What can hang from each mark:
z283: z289
z289: z283 z681
z208: z691
z11: z28 z681 z691 z776
z911: z422
z681: z11 z289
z28: z422 z443
z249: z681
z690: z422
z443: z28
z422: z28 z690 z911
z691: z11 z208

Every row comes from one small tree of marks. The marks that hang from a mark follow it in brackets, in the order of their numbers. Every link used is in the known rows. Which tree was each row made from?
(in the rows, 128 means zero)
Known rows:
z681{z11{z28 z691 z776} z289{z283}}: [147 148 124 119 153  57 121  80 117 103 123 107  51 189 138 147 129 130
 131 183 104 175 121 126 119 183  64 194  62  66 110 140  65 172 179 141
 158]
z249{z681{z11 z289}}: [ 77 131 174 146 132 106 152  86 131 182 160 164 111 162 123 105 109 114
 163  74 128 173 138 172  26 106 101 116  72 157 112 143 162  94 159 162
 125]
z289{z283 z681{z11{z691}}}: [139 138  96 131 113  94 117 161 147  98 145 145  69 113 114 155 137 102
 175 121  80 156  90 163 134 149 111 125 106 101  97 103 144 153 118 166
 174]
z289{z283 z681{z11{z28 z691 z776}}}: [146 161  88 129 139  57  88 152  98  95 118 110  47 128 137 165 154 135
 166 179  91 144  90 161 159 201  78 155  84  70 119 121  80 177 139 131
 177]
z911{z422{z28{z443} z690}}: [135  95 125  99 142 169 103 207 179 151  73 130 169 126 130 166  82  95
  41  81 136  85 165 109 161 106 157 113 112 153 136 143 185 135  84  76
  90]
z11{z28}: [126 124 135 115 131 111 132 160 131 119 128 101 127 126 154 140  86 132
 111 139 153 130 129 136 125 118 114 132 118 108 156 144 114 125 142 132
 103]
z691{z11{z28{z422 z443} z681} z208}: [123 149 127 103 106 204 145  88  61 125 129 113 120  73 100 107 202 134
 197 164 111 112 128 111 142  99 165 162 225 168 134  89 109 119  82 121
 111]
z691{z11}: [101 127 168 148 116 138 169 104 141 153 153 116 153 113 128  97 118 124
 144 115 133 135 115 162 126 108 175 110 130 152 110 111 142 131 113 145
 139]
z691{z11 z208}: [112 131 161 148 104 178 176  88 131 134 164 122 168 116 132  90 135 119
 174 110 131 111 106 148 140 112 173 116 178 153  95 116 145 124  95 144
 119]
z11{z28{z443} z681 z691{z208} z776}: [160 132  89 158 143 162 129 106  54  97  95  84 120  75 121 132 195 145
 139 188 123  97 143  89 185 153  91 194 185 121 146 161  49 128 108 103
 121]
z249{z681{z289}}: [109 139 149 161 131 113 175 105 148 189 159 150 141 131 106 130  93 128
 152  78 141 144 148 142  48  93 117  96 106 154 124 151 173  98 168 140
  88]
z208{z691{z11{z28{z443}}}}: [120 116 185 144 150 121 173 144 108 121 135  69 142 119 130  82 123 142
 131 178 117 141 117 136 144 110 158 143 132 126 143 115 105 152 114 127
  63]
z283{z289{z681}}: [151 128  90 145 142 134 138 170 169 157 161 138 163 102 130 169 107 169
 116  95 114 111 120 158  99  90 137  83 147 131 154 119 151  95 168 113
 102]
z208{z691{z11{z28 z681 z776}}}: [137 162 153 197 148  80 115 105  76 122 125  72 149 105 124  98 175 160
 127 186 137 153 100 140 164 162 128 124 135  96 146 136  67 144 136 134
 137]
z28{z443}: [104  88 145 133 132 151 164 141 132 146 110 123 153 113 124 128 119 135
 118 117 128 119 141 131 112  96 144 134 144 171 159 140 150 114 114 121
  88]
z690{z422{z28{z443}}}: [123  93 141  66 137 170 149 158 153 142 102 139 171 130 140 150  93 104
 109 144 111  98 172 111 141 101 142 141 150 193 184 143 126 106  87  97
 123]
z11{z28{z422} z691{z208} z776}: [141 138  82 143 100 133 141 118  81  76 122 122 111 102 127 131 116 120
 131 175 116  98 148  68 169 147  87 157 185 102 113 139  92 134 123 104
 108]
z208{z691{z11{z28}}}: [130 131 174 156 138  99 163 138 124 109 154  79 142 127 143  86 100 132
 130 168 132 156 105 140 146 127 151 117 121  91 128 118 112 148 130 154
  92]
z422{z28 z690 z911}: [135 101 123  72 113 160  71 206 193 108 109 153 167 158 158 130  85 100
  68  66 202  79 145  87 164 147 168  68  78 121 111 132 181 129 109 106
 148]
z208{z691{z11{z28 z776}}}: [126 146 169 186 149  72 144 118  97 119 132  68 149 131 147  81 119 156
 115 185 133 141 102 140 168 161 134 129 113 100 133 133  84 153 141 124
 106]
z422{z28 z911}: [130 103 138  69 123 153  91 172 182 130 128 138 165 169 163 128  77 102
  96  87 197  96 148 114 142 138 135  64 101 137 141 120 171 122 111 111
 153]
z443{z28{z422{z690 z911}}}: [124  95  81  70  74 146  80 213 157  90  99 203 131 136 106 126 101 124
  69  95 174  77 128  84 113  92 181  97  87 129 139  99 219 110 109 123
 126]
z11{z28 z691{z208}}: [156 116 108 134 115 154 157 140 123  69 158  96 117 108 144 124  93 109
 136 155 126 111 131 101 161 121 103 157 160  87 119 144  99 136 121 132
  99]
z28{z422 z443}: [ 94  94 125 108 110 157 164 144 125 139 101 155 136 100 103 135 119 123
 130 121 114 111 152 104 101  78 145 124 173 186 153 114 174 106 109 120
  84]
z249{z681{z11 z289{z283}}}: [101 152 157 148 128  81 159  77 143 189 163 158  88 170 108 133 139 110
 184  67 121 186 125 162  35 126  98 123  62 144 109 128 169 121 157 171
 141]
z208{z691}: [124 102 154 185 120  96 156 163 153 111 143 123 177 127 126 109  83 127
  96 115 132 143 119 123 116 108 133  87 139 121 145 142 157 111 146 165
  78]
z422{z690 z911}: [131  97 123  97 102 142  95 180 182 116 113 155 156 135 146 117 107 115
  64  66 200 102 137 103 148 129 190  70  98 131 114 136 174 120 127 133
 133]
z208{z691{z11}}: [112 118 180 185 124 106 173 126 146 126 161 103 170 118 127  78 101 124
 126 131 128 142 102 143 133 108 174  92 137 126 111 115 145 135 122 161
  97]
z911{z422}: [122 118 129 139 120 119 130 138 168 171 114 132 169 124 123 153  80 109
  63  85 133 123 149 143 127  85 143  84 150 148 152 148 174 112 114 132
  96]
z283{z289{z681{z11{z776}}}}: [124 135 113 160 153 101  96 131 127 162 135 146 139 129 152 140 136 178
 112 108 104 126 105 186  94 139 109 113 104 125 148 127 118  95 166 108
 156]
z691{z11{z28{z443} z681} z208}: [134 151 150 119 132 199 144  89  78 138 132  90 132  81 123 101 198 143
 190 157 125 119 113 143 153 115 161 169 196 151 139 114  89 125  85 126
 120]
z422{z28 z690}: [129 102 125 116 117 148 115 207 176  92 121 141 167 132 148 144  80 108
  87  90 158 100 135 101 151 133 142 107  86 119 114 140 170 127 123 105
 138]

Write each row's tree:
[144 170 135 133 124 121 152  55 144 177 154 126 119 125  81 145 183 134
 186 117 120 180 103 138  98 122 163 124 140 134 107  93 129 148 148 176
 161] => z691{z11{z681{z289{z283}}}}
[104  88 111 115  99 161 142 176 134 116  93 164 140  90 103 134 129 124
  99 101 126 105 153  82 121  81 181 133 146 170 120 123 184 113 111 106
  79] => z28{z422{z690} z443}
[138 112  95 142 141 117 125 153 149 112 164 145 105 111 132 136 112 144
 118 116  90 136 118 160 107 105 110 118 113 101 115 121 131 113 158 129
 150] => z283{z289{z681{z11{z691}}}}
[115 155 130 188 137  64 149  66 113 161 149 143  85 165  98 131 151 110
 169 117 111 176 134 133  84 167  74 147  57 128  90 150 117 156 161 149
 165] => z249{z681{z11{z691 z776} z289{z283}}}
[112 129 163 111 131  87 143  83 165 146 139 157  93 192 125 150 126 117
 145  99 110 188 102 148  57 125 105 140  84 124 121 113 147 132 163 185
 140] => z681{z11 z289{z283}}
[137 104 124  38 113 155  98 156 187 130 118 159 169 162 155 141  72  94
  81 114 162  93 175 103 150 125 147  75 128 165 168 134 139 107  94 121
 163] => z690{z422{z28 z911}}
[135  81 128  57 130 187  86 208 182 116  86 144 161 148 151 127 114 112
  76  83 192  71 161  91 163 137 172  99  85 157 128 132 180 139  93  83
 124] => z422{z28{z443} z690 z911}
[105  89 122  65 101 168 119 141 140 146 101 169 141 129 118 115 129 119
 104 100 159  94 167  92 117  96 165  91 164 188 152 109 184 111  94 119
  98] => z28{z422{z911} z443}
[136 145 171 174 133 115 162  80 135 143 158 119 156 124  82  91 141 142
 136 141 119 169 104 136 100 105 159  96 160 121 114 113 132 128 160 184
 111] => z208{z691{z11{z681{z289}}}}
[111 142 158 181 115 158 158  65 100 152 135 111 179 114 140  82 157 131
 160 127 138 101 102 146 159 146 158 125 169 159 103 125 111 126 104 120
 139] => z691{z11{z776} z208}
[108 121 178 100 179 104 117  91  94 152  82 113  94 195 155 115 135 158
 112 173 121 152 131 149  87 150  80 194  93 133 157 149  75 138 164 106
 108] => z681{z11{z28{z443} z776} z289}
[169 142  86 144 125 103 149  95 152 125 141 135 100 117  67 180 149 123
 149 130 108 170 125  99 116 121 115 137 141 100 115 129 123 149 162 174
 152] => z11{z681{z289{z283}} z691}
[144 154  86 166 107 116 107 113 105  92 137 141  99 115 122 143 178 113
 195 130  79 119  77 147 167 188  96 146 147 105  87 114 112 148 113 146
 177] => z289{z283 z681{z11{z691{z208} z776}}}
[145 133  83 180 138 137 115 106 112 108 155 140 129 116 145 128 146 152
 130 127  87 102 112 147 141 142  89 135 153 109 110 132  98 109 149 109
 155] => z283{z289{z681{z11{z691{z208} z776}}}}
[132  87 128  26 133 182 109 154 171 146  93 149 168 153 153 133  98  99
  87 128 157  82 185  99 160 114 155 101 146 197 183 137 140 110  74  95
 139] => z690{z422{z28{z443} z911}}
[116 159 115 145 128  76  84 134 114 140 109 147  99 135 141 155 168 140
 172 113 101 146  78 182 121 185 111 117 103 129 126 107 131 140 134 142
 181] => z289{z283 z681{z11{z776}}}
[ 80 114 140 173 117 102 158 124 119 127 166 144 102 116 122  95 110  92
 156 101 119 154 153 156  89 116  95 129  69 142  97 156 139 118 116 154
 162] => z249{z681{z11{z691}}}
[121 106 152 110 177 104 130  87  94 111  95 103  69 184 132 106 126 145
 109 200 105 143 140 130 114 152  70 213  87 109 130 157  54 154 159 108
 115] => z681{z11{z28{z443} z691 z776} z289}
[124  89 143  59 143 180 100 172 169 141 102 128 160 156 154 125 107 108
 100 101 180  81 164 107 148 128 145  96 110 166 162 125 170 131  88  93
 125] => z422{z28{z443} z911}
[138 156 106  87 116 122 123 114 110 133 129 155  92 125  91 163 125 140
 130 149 123 153 148  99  76  98 107 132 167 111 149 115 124 111 171 142
 105] => z11{z28{z422} z681{z289}}
[156 135 101 161 126 129 145 113  94  84 128  95 129 118 151 123 117 123
 121 172 129  94 135  98 184 159  84 165 154  91 123 162  74 141 130 108
 116] => z11{z28 z691{z208} z776}
[137 132 114 107 154 108  95 163 135 130 154 129  95 131 170 152 111 167
 121 128 113 141 108 185  88 114 100 131  96  92 160 119 112 102 171 116
 129] => z283{z289{z681{z11{z28}}}}
[147 143  52 141 104 106  83 163  80  62  97 134  97  70 103 153 154 134
  85 175 132 117 157  63 180 157 123 152 129  87 108 146  91 136 134 104
 153] => z11{z28{z422{z690}} z681 z691 z776}
[154 151 155 104 147 196 156  58  96 157 135  99 118 117 104 109 185 147
 186 157 122 129 121 134 117 106 148 175 196 139 128 111  86 129 123 131
  95] => z691{z11{z28{z443} z681{z289}} z208}
[161 179 140 142 109 161 160  37 133 166 162 133 132 123  86 138 199 128
 209 104 115 155  96 129 114 120 157 130 183 136  91  88 130 138 126 178
 146] => z691{z11{z681{z289{z283}}} z208}
[127 182 116 139 105 156 110  63  52 128 128 120 130  83 118 108 204 142
 175 167 127 112 119 115 154 148 140 152 207 132 120 108  85 122 101 116
 154] => z691{z11{z28{z422} z681 z776} z208}
[125  90 133 107 133 173 118 210 165 112  97 129 160 129 144 144 111 114
  96 100 145  91 148 100 150 124 155 137  98 147 127 142 163 132 102  82
 110] => z422{z28{z443} z690}
[126 162 138 182 111 161 126  50  77 151 133 116 175  88 116  95 209 145
 176 126 136 115 103 145 157 148 154 130 195 157 114 124 105 116  98 139
 168] => z691{z11{z681 z776} z208}
[145 144  91 103 124  80 107 171 121  80 139 117  34 120 135 169 132 119
 179 158  80 157  92 165 142 158  95 148  92  65 110 104 107 172 132 154
 166] => z289{z283 z681{z11{z28 z691}}}
[142 150 157 161 138 103 131 129 104 108 155  84 135  92 120 100 148 146
 138 169 133 163 101 142 147 128 149 119 139  97 137 115  92 137 130 162
 124] => z208{z691{z11{z28 z681}}}
[123 128 135  88 104 138 142  87 107  69 156 157  61 166 119 110  95 105
 145 163  90 145 136  94  95 106  77 176 157  88  90 115 116 123 154 154
 105] => z681{z11{z28{z422} z691{z208}} z289}
[115 107 101  83  75 149  87 183 169 103 116 183 145 122 120 122 110 110
  71  71 183  99 154  74 137 108 191  69 125 144 102 114 196 112 118 131
 120] => z28{z422{z690 z911}}
[166 155  81 169 139  87 132  73 124 138 118 125 116 123  75 175 178 138
 132 151 108 160 130  94 131 157  90 144 134 105 115 137  95 154 168 145
 162] => z11{z681{z289{z283}} z691 z776}
[136 105 109 142 160 121 143 144  89 105  89  75 108 115 137 127 125 144
 101 199 126 107 151 108 171 154  96 182 123 116 151 161  65 156 124  80
 103] => z11{z28{z443} z691 z776}
[136 115 117 110 126 139  92 204 190 138 105 136 173 139 139 167  62  90
  38  71 148  98 155 112 159 115 149  86 103 122 117 143 186 129 105  97
 115] => z911{z422{z28 z690}}
[ 77 128 135 203 136  84 137 101  89 140 143 137 108 118 127  86 135 111
 139 123 124 143 149 154 107 156  80 135  69 146 103 172 118 118 127 128
 181] => z249{z681{z11{z691 z776}}}
[113 169 135 132 100 145 142  74  69 120 134 115 132 119 136  98 152 133
 163 165 123 101 116 111 161 141 138 148 186 134 113 103 101 134 103 107
 122] => z691{z11{z28{z422} z776} z208}
[132 161 152 111 154  59 107  80 117 145 105 120  72 210 154 149 142 146
 136 150 121 180 107 146  94 179  71 178  66  93 138 130  85 155 183 145
 143] => z681{z11{z28 z776} z289{z283}}
[139 142 112 134 171  89  77 145 111 145 123 120 108 141 177 149 132 183
 111 142 117 134 107 181 110 151  83 133  94  96 163 126  82 112 175  95
 143] => z283{z289{z681{z11{z28 z776}}}}
[121 124 122 134 143 119 107 150 151 151 160 158 129 124 146 143 113 158
 126  92  99 141 109 183  82  99 124  98 114 126 145 111 148  93 162 133
 141] => z283{z289{z681{z11}}}
[124 100 139 100 157 163 122 168 165 178  89 121 169 132 131 160  82 101
  74  99 125  95 165 130 139  96 125 106 142 173 164 140 175 130  81  84
  92] => z911{z422{z28{z443}}}
